(in the rows, 128 means zero)
Known rows, with every step that occurs:
nupad, fasa, pobot: [161 116 132 144 131 145 176 170 124 162 141 150 133 150 113 136 203 120
 144]
bita, gimum, rezu: [102 161 170 168 133 137 103 139 128 154 102 141 137 121 125 100 132 134
 118]
pobot, bita, gimum: [128 152 165 119 114 129 126 127 125 150  97 107 117 108 136  99 113 126
 115]
rezu, gimum, bita: [102 178 132 126 144 128 111 167 117 113 144 144 149 119 126 118 115 176
 110]
pobot, bita, gimum, rezu, nupad, fasa: [ 86 159 155 156 126 145 137 139 112 147  86 161 138 104  89 122 209 162
 110]
gimum, rezu, nupad, fasa, pobot: [103 129 132 163 140 141 189 172 126 145 137 185 151 136  99 155 244 154
 133]
vosef, fasa, pobot, bita, gimum, rezu, nupad: [ 90 127 161 140 101 121 202 163 131 158  88 131 151 101 141 125 181 145
 120]
pobot, bita, gimum, rezu, nupad: [ 68 166 168 141 123 127 140 130 127 138  89 141 134  93 121 117 152 163
 104]
vosef, rezu, nupad: [ 98 131 106 136 145 120 189 147 122 109 109 129 152 144 154 137 169 167
 123]
rezu, nupad, fasa, vosef: [117  96 112 115 132 128 171 153 119  97 129 142 130 106  82 159 209 146
 142]
pobot, bita: [121 142 137 122 116 118 131 111 127 131 122 121 126 105 123 130 130 128
 116]
rezu, nupad, fasa, pobot, bita: [127 121 127 116 122 135 212 160 124 141 130 149 134 123 107 154 226 149
 129]
pobot, bita, gimum, rezu, nupad, fasa, vosef: [ 83 142 163 149 123 126 149 146 120 126  96 146 138  78  77 131 214 151
 123]
gimum, bita: [113 140 130 124 140 134 114 166 135 119 130 129 137 122 116 117 129 177
 123]
vosef, rezu, nupad, fasa, pobot: [133 120 107 152 148 136 236 189 120 141 125 150 159 165 139 143 244 158
 140]
fasa, vosef, bita, gimum: [138 126 165 124 129 115 140 130 138 156  95 100 147  89 133 102 138 115
 170]
vosef, fasa, pobot, bita, gimum, rezu: [117 136 175 162  97 120 169 153 133 179  95 124 151 104 139 109 163 116
 123]

Rows:
[109 140 161 162 138 154 184 188 125 166 110 171 143 138 109 122 227 152
 131]
bita, gimum, rezu, nupad, fasa, pobot
[ 98 171 129 147 154 100 150 187 120  98 144 121 174 112 140 124 142 176
 122]
fasa, vosef, rezu, gimum, bita
[123 134 115 144 136 125 240 171 119 145 119 141 157 144 136 146 247 159
 127]
vosef, rezu, nupad, fasa, pobot, bita
[130 152 115 166 145 112 164 159  99 117 139 142 167 128 121 138 197 125
 135]
nupad, fasa, vosef, rezu, gimum
[ 85 161 180 138 123 126 188 162 139 160 107 141 138 105 138 119 173 152
 112]
fasa, pobot, bita, gimum, rezu, nupad
[106 165 172 171 140 129 109 118 132 183  86 142 164 107 131  95 155 131
 151]
vosef, bita, gimum, rezu
[113 144 163 167 145 147 191 165 127 194  92 170 170 124 117 120 251 151
 163]
vosef, bita, gimum, rezu, nupad, fasa, pobot
[117 114 103 123 133 147 160 142 111 119 118 155 131 135  96 149 203 158
 131]
rezu, nupad, fasa
[129 162 182 176 125 141 157 163 126 190 110 157 140 121 106 109 210 123
 122]
nupad, fasa, pobot, bita, gimum, rezu
[129 111 141 119 135 133 171 146 122 146  85 127 150  95  99 126 215 142
 174]
rezu, nupad, fasa, vosef, bita, gimum
[147 115 160 120  92 124 188 159 130 175  93  98 135 115 152 105 142 109
 131]
vosef, fasa, pobot, bita, gimum
[ 80 140 167 144 137 110 153 133 140 143  91 133 163  76 118 121 179 149
 160]
fasa, vosef, bita, gimum, rezu, nupad
[ 88 121 127 163 141 116 157 127 126 131 112 167 173  83  76 158 252 150
 167]
gimum, rezu, nupad, fasa, vosef, bita
[114 125  92 151 149 138 187 152 106 119 106 148 155 152 123 143 224 168
 130]
vosef, rezu, nupad, fasa
[ 95 141 140 157 128 132 193 156 126 147 129 176 149 115  96 157 246 154
 121]
gimum, rezu, nupad, fasa, pobot, bita
[155 129 140 139 119 134 179 151 123 162 136 143 132 127 108 139 207 117
 132]
nupad, fasa, pobot, bita
[122 140 168 183 139 127 121 136 125 173  93 146 166  90  87 112 216 122
 170]
nupad, fasa, vosef, bita, gimum, rezu
[143 103 125 136 127 126 139 142 120 119 137 133 130 112  84 144 190 120
 147]
nupad, fasa, vosef
[141 113 113 166 143 117 166 156 117 122 125 124 155 130 111 137 210 127
 146]
nupad, fasa, vosef, rezu
